What can hang from each mark:
q831: q154 q506
q642: q327
q506: q831 q960
q154: q327 q410 q831
q410: q154
q684: q831
q960: q506 q684 q758
q758: q960
q248: q327
q327: q154 q248 q558 q642

Each row was made from one small tree. The marks that hang from a mark follow it in brackets, in the order of their numbers. Every link used is in the known rows. Write each row's tree.
Known rows:
q642(q327(q154 q248 q558)): [ 0.61  0.97  1.82 -5.02 -2.33  1.65  1.26 -1.92 -0.79 -0.89  1.88  0.57
 -0.71 -1.03 -0.02  0.73  0.37 -0.26  0.23 -1.64  0.12  1.48  0.35 -0.15
 -0.83]
q248(q327(q154(q410 q831(q506)) q558 q642)): [-0.31  0.77 -1.30 -4.21 -2.27  1.28 -1.26 -2.28 -1.33 -0.27  0.93  1.85
 -1.44 -4.39  0.66  0.72 -0.86  1.04  1.31 -1.99  1.73  1.05  0.77 -0.52
 -1.00]
q960(q684(q831(q154(q327) q506)) q758): [-3.35 -0.94 -1.66  2.46 -0.10  1.37 -0.57  0.62 -4.27  0.41 -1.27  0.86
 -0.06  0.41  1.10  2.48  0.98 -0.41  0.68  0.65  2.24 -0.38  1.51  4.25
  0.86]
q327(q154(q831(q506)) q248 q558): [-0.35  0.11  0.49 -3.39 -3.55  1.83 -0.49 -0.54 -2.19  0.21  0.60  1.57
 -0.23 -1.39 -0.79  0.97 -0.45  0.59  0.71 -1.05  0.55  0.77  1.74  0.37
 -1.77]
q758(q960(q506)): [-1.38 -0.65 -1.53 -0.73  1.42 -0.48  0.95  0.87 -1.74 -0.18 -0.84  0.87
  0.64 -0.14 -0.46  1.82 -0.15 -0.16 -0.75  0.90  0.82  0.51  1.25  2.96
  0.21]
q831(q154 q506(q960)): [-1.10 -1.02 -2.87  1.48 -1.87  2.29  0.46  1.13 -2.19  0.00 -1.60  0.52
  0.12 -1.89  0.42  1.55  0.72  0.09  1.06  0.66  0.53 -0.62 -0.47  1.17
 -1.09]
q684(q831(q154(q410) q506(q960))): [-2.39 -1.08 -4.37  2.13 -1.36  2.45 -0.91  1.26 -1.89 -0.31 -2.03  0.63
 -0.16 -1.76  0.88  1.23  0.34  0.80  1.73  0.52  2.56  0.03 -0.56  2.26
 -0.31]
q684(q831(q154(q327) q506)): [-1.26 -0.20 -0.74  1.73 -2.17  1.67 -1.53  0.72 -3.41 -0.42 -0.76  1.21
 -0.58 -1.01  1.02  1.17  0.38  0.23  0.83 -0.37  1.22 -0.60  0.53  2.13
  0.96]
q960(q506 q684(q831(q154(q327 q410)))): [-2.74  0.25 -2.97  2.23  0.62  2.39 -2.48 -0.07 -2.66 -0.76 -1.61  0.51
 -0.38 -0.64  2.18  2.27  0.49  0.14  0.03 -0.13  3.72  0.64  1.32  3.48
  1.71]
q248(q327(q154(q410) q558)): [ 0.67  1.32 -1.14 -2.27 -0.83  1.63 -0.80 -2.10  0.88 -1.07  0.47  0.37
 -1.27 -1.39  0.78  0.16 -0.18  0.70  0.68 -1.48  1.79  0.91 -0.85 -1.19
 -0.88]
q831(q154(q327(q642) q410)): [ 0.15  1.29 -0.82  1.32 -0.94  1.84 -1.56 -2.85 -1.33 -1.37  0.44 -0.35
 -1.27 -1.37  1.65  0.25  1.46  0.59  0.50 -1.33  1.97 -0.07 -0.96 -1.06
  1.71]
q410(q154(q327(q642) q831(q506))): [-0.68  0.46 -0.33 -1.82 -2.61  0.08 -1.71 -1.71 -4.01 -0.07  0.41  1.56
 -0.78 -1.76  0.13  0.78 -0.07  0.57  0.31 -1.48  1.01 -0.17  1.58 -0.43
  0.73]
q642(q327(q154(q831) q248 q558)): [ 0.10  1.08  1.89 -6.18 -2.05  1.27 -0.05 -1.88 -1.20  0.01  1.61  1.34
 -0.72 -2.47 -0.21  0.61 -0.30  0.43  0.38 -1.77  0.52  1.55  1.18 -0.75
 -1.10]
q410(q154(q327(q248) q831(q506))): [-0.91  0.52  0.24 -1.78 -2.92  0.43 -1.85 -1.58 -4.18 -0.51  0.65  1.09
 -0.59  0.46 -0.36  1.08 -0.31  0.88  0.49 -1.33  0.97 -0.53  1.74 -0.87
  0.57]
q642(q327(q154(q410 q831(q506)) q248)): [-1.16  0.17  0.44 -4.67 -2.58  0.37 -1.43 -1.39 -1.72 -1.04  1.27  0.56
 -0.92 -1.11  0.21  1.35 -0.45  0.92  1.02 -1.63  2.25  1.18  1.20 -0.72
 -0.08]
q506(q831(q154) q960(q758)): [-2.69 -1.33 -3.38  1.96  2.16  1.85  0.83  0.72 -1.22  0.48 -1.78  0.00
  0.31 -0.83 -0.29  2.25  1.44  0.49  1.63  1.36  2.23 -0.52 -0.68  2.22
 -0.82]
q758(q960(q684)): [-1.64 -0.51 -1.55 -0.05  2.33 -0.08  0.73  0.48 -1.17  0.34 -0.97  0.47
  0.72 -0.40 -0.34  1.17 -0.54 -0.14 -1.07  1.13  0.87  0.66  1.45  2.22
 -0.10]
q642(q327(q154)): [ 0.23  0.42  1.13 -3.52 -0.63  0.25  0.15 -0.55 -0.37 -0.77  0.73  0.07
 -0.61 -0.52  0.34  0.81  0.31 -0.45 -0.19 -0.94  1.04  1.22 -0.20 -0.14
 -0.11]
q154(q327 q410): [-0.40  0.85 -0.30  1.26 -0.49 -0.23 -1.99 -1.82  0.66 -1.14  0.39 -0.26
 -0.89 -0.18  0.92 -0.46  0.59  0.84  0.51 -0.87  1.25 -0.06 -0.10 -0.94
  1.17]
q410(q154(q327(q248 q558) q831(q506(q960)))): [-1.41  0.32 -1.45 -1.91 -3.69  1.65 -0.77 -1.69 -3.46 -0.03  0.14  2.06
 -0.41 -2.88 -0.50  0.92 -0.01  1.11  1.27 -1.13  0.17 -0.18  1.78  0.05
 -1.26]
q758(q960(q506(q831(q154(q410))) q684)): [-3.33 -0.87 -5.58  1.21  3.37  2.32 -0.78  0.90 -2.20 -0.42 -2.97  0.65
  0.61 -0.84  0.64  3.31 -0.04  1.07 -0.05  1.07  4.19  0.98  1.65  4.24
  0.47]
q154(q831): [-0.49  0.10 -0.02 -1.18  0.34 -0.34 -1.28 -0.01 -0.29  0.87 -0.23  0.77
 -0.01 -1.52 -0.07 -0.04 -0.74  0.73  0.11 -0.09  0.42  0.07  0.97 -0.50
 -0.25]
q248(q327(q642)): [ 0.03  0.58  0.45 -2.26  0.52 -0.29  0.71 -1.78 -1.08 -0.43  1.91  0.35
 -0.95 -2.41  0.36  0.61 -0.25 -0.56  0.44 -0.85 -0.21 -0.19 -0.43 -0.47
  0.59]
q248(q327(q154 q642)): [ 0.45  0.81  0.84 -3.10  0.00  0.63  0.31 -1.78 -1.39 -0.93  1.93  0.13
 -1.18 -1.52  0.10  1.09 -0.06 -0.79  0.03 -1.13  1.22  0.45 -0.90 -0.54
  0.14]
q154(q327(q558 q642) q831(q506)): [-0.60  0.36  0.44 -2.02 -3.32  0.14 -0.80 -1.70 -2.21  0.53  0.90  2.69
 -0.73 -4.70  0.28  0.01 -0.02  0.73  1.06 -1.49 -0.86  0.14  2.39  0.63
 -0.32]

Which tree is each row?
[-1.57 -0.82 -2.95 -0.95 -1.43  0.69 -0.78  0.66 -2.55  0.64 -1.63  1.32
  0.23 -1.78 -0.46  1.06 -0.62  0.85  0.74  0.14  1.16 -0.12  0.93  0.31
 -1.33]
q410(q154(q831(q506(q960))))
[-3.65 -1.91 -1.67  0.98  0.60 -0.18  0.70  1.70 -2.58  1.10 -0.92  0.76
  0.67  0.76 -0.04  1.98 -0.08 -0.64  0.60  1.20  1.42  0.24  2.13  4.88
 -0.01]
q960(q684(q831(q506)) q758)
[-0.15  1.34  0.71 -5.47 -2.02  1.41 -1.04 -2.69  0.00 -0.58  1.35  0.82
 -1.07 -2.27  0.34  0.28 -0.25  1.15  0.75 -2.12  1.79  1.88  0.83 -1.32
 -0.72]
q642(q327(q154(q410 q831) q248 q558))
[-0.45  0.99  0.06 -0.81 -1.56  3.13  0.11 -2.67 -2.66 -0.85  1.38  1.12
 -0.99 -2.97  0.16  1.24  1.23  0.64  1.35 -1.53  0.57 -0.04  0.60  0.67
  0.46]
q506(q831(q154(q327(q248 q558 q642))))
[-2.50  0.00 -1.83  1.47  0.60  2.21 -1.47  0.74 -3.54 -0.21 -1.28  1.06
 -0.05 -0.83  1.61  2.60  0.43 -0.58 -0.30  0.23  2.46  0.39  1.73  4.21
  1.32]
q960(q506 q684(q831(q154(q327))))
[ 0.40  1.90 -0.17 -0.24 -2.73  3.18 -0.53 -4.17 -1.88 -1.42  1.52  0.09
 -1.42 -1.79  1.19  0.24  1.57  0.75  0.94 -2.07  1.09  0.24 -0.48 -1.05
  0.88]
q831(q154(q327(q248 q558 q642) q410))
[-3.62 -2.21 -1.97  1.16 -0.04 -0.24  1.33  1.88 -2.02  0.80 -0.86  0.97
  0.47 -0.81 -0.64  1.60  0.51 -0.46  1.56  1.45  0.92 -0.21  0.66  4.30
 -0.77]
q684(q831(q506(q960(q758))))
[-1.37 -0.78 -4.01  2.12 -1.86  2.32 -0.43  0.36 -1.13 -0.58 -1.92  0.03
 -0.18 -1.55  0.96  1.17  0.77  0.96  1.46  0.31  1.84 -0.34 -0.86  0.48
 -0.77]
q831(q154(q410) q506(q960))
[ 0.20  1.82  0.95 -3.40 -2.49  1.47 -0.73 -3.87 -3.32 -0.20  1.80  1.39
 -0.94 -1.99 -0.22  0.19  0.16  0.65  0.20 -2.27  0.40  0.33  1.36 -1.32
  0.28]
q410(q154(q327(q248 q558 q642) q831))
[-3.94 -1.02 -4.50  2.90  2.26  2.38 -0.12  0.41 -1.46  0.52 -2.27 -0.34
  0.23 -0.26  1.02  2.07  1.06  0.09  0.97  1.47  3.94  0.41 -0.31  3.53
 -0.03]
q506(q960(q684(q831(q154(q410))) q758))
[-3.09 -0.82 -2.39 -1.19 -1.34  1.68 -1.50 -0.10 -1.67 -0.31 -0.36  0.45
  0.01 -1.57 -0.22  2.18 -0.36  0.66  0.85  0.15  3.12  0.95  1.68  1.03
 -1.42]
q327(q154(q410 q831(q506(q960(q684)))) q248)
[-2.42 -0.87 -2.36 -0.38  2.39  0.05  0.90  1.15 -2.18  0.14 -1.30  0.90
  1.02 -0.31 -0.16  2.39 -0.37 -0.57 -1.25  1.27  1.29  0.83  2.32  4.15
  0.07]
q758(q960(q506 q684))
[-2.51 -0.14 -0.57 -0.93 -2.57  0.14 -1.33 -2.35 -2.17 -0.82  1.75  1.04
 -0.91 -3.87  0.00  0.93  0.39  0.97  1.87 -0.95  1.09 -0.24  1.35 -0.04
  0.28]
q154(q327(q248 q642) q410 q831(q506(q960)))
[ 0.31  1.23  0.58 -4.32 -2.25  1.74  0.18 -2.69  0.25 -1.45  1.63  0.03
 -1.02 -0.82  0.44  0.32  0.50  0.52  0.62 -1.99  1.37  1.80 -0.08 -0.93
 -0.48]
q642(q327(q154(q410) q248 q558))
[-1.43 -0.53 -2.90  1.69 -1.54  2.18 -1.44  0.87 -2.02 -0.35 -1.66  0.46
 -0.33 -0.20  1.18  0.90 -0.06  0.89  1.11 -0.18  2.60  0.15 -0.18  1.72
  0.60]
q684(q831(q154(q410) q506))
[ 0.72  1.42 -0.90 -3.07 -0.97  1.75 -0.21 -3.12  0.09 -1.14  1.49  0.45
 -1.53 -2.80  0.74  0.29  0.10  0.28  0.69 -1.85  1.65  1.19 -0.95 -0.94
 -0.42]
q248(q327(q154(q410) q558 q642))
[-3.17 -0.48 -3.53  2.28  0.24  1.61 -1.71  0.37 -3.55 -0.67 -1.96  1.24
 -0.17 -1.12  1.17  2.01  0.01  0.88  0.20  0.43  3.31  0.36  1.56  3.66
  1.20]
q758(q960(q684(q831(q154(q327 q410) q506))))
[ 0.78  0.80  0.72 -4.12 -1.61  1.17  0.75 -1.07  0.07 -0.41  0.59  0.93
 -0.63 -1.98  0.36  0.31  0.33 -0.10  0.09 -1.39  0.17  1.70  0.20  0.20
 -1.06]
q642(q327(q154 q558))
[ 0.84  0.92  1.41 -3.19 -2.36  2.33  1.21 -2.29 -1.50 -0.69  2.13  0.29
 -0.60 -0.88 -0.70  0.72  0.70 -0.52  0.09 -1.39  0.32  1.16  0.06  0.21
 -0.83]
q327(q154 q248 q558 q642)
[-2.86 -1.09 -1.86  0.29  2.02 -0.16  1.13  0.61 -1.83  0.68 -0.88  0.05
  0.79  1.31  0.24  2.54  0.70 -0.99 -0.35  1.15  1.46  0.45  1.84  4.11
  0.13]
q960(q506 q684 q758)
[-2.61 -0.77 -3.12  1.92  1.23  2.79 -0.05  1.56 -2.01  0.59 -2.01  0.53
  0.43 -2.11  0.69  1.80  0.10 -0.32  0.26  1.25  2.12  0.34  0.18  3.21
 -0.47]
q506(q960(q684(q831(q154))))
[-1.28  0.62 -1.24  0.67 -3.74  3.00 -1.44 -1.48 -2.87 -1.08  0.07  1.20
 -1.01 -1.20  1.20  0.72  0.54  1.08  1.68 -1.43  1.55  0.06  0.63  1.46
  0.51]
q684(q831(q154(q327(q248 q558) q410) q506))
[-1.63  0.32  0.20 -0.65 -2.48 -0.30 -2.58 -1.81 -1.68 -0.83  1.17  0.76
 -0.83 -0.93  0.32  0.53 -0.20  1.48  1.32 -1.26  1.16 -0.33  1.72 -0.91
  0.71]
q154(q327(q248) q410 q831(q506))
[-2.14 -1.38 -3.00  1.47 -1.32  2.28  0.09  2.10 -2.82  0.23 -1.81  1.13
  0.16 -2.14  0.33  1.56  0.18  0.00  1.33  0.86  1.28 -0.27 -0.13  2.99
 -0.69]
q684(q831(q154 q506(q960)))
[-0.27  0.13 -0.59  1.49 -2.60  1.52 -1.07 -0.26 -2.79 -0.73 -0.53  0.66
 -0.63 -0.57  1.07  1.08  0.96  0.37  0.64 -0.58  0.46 -0.84  0.19  0.29
  0.55]
q831(q154(q327) q506)
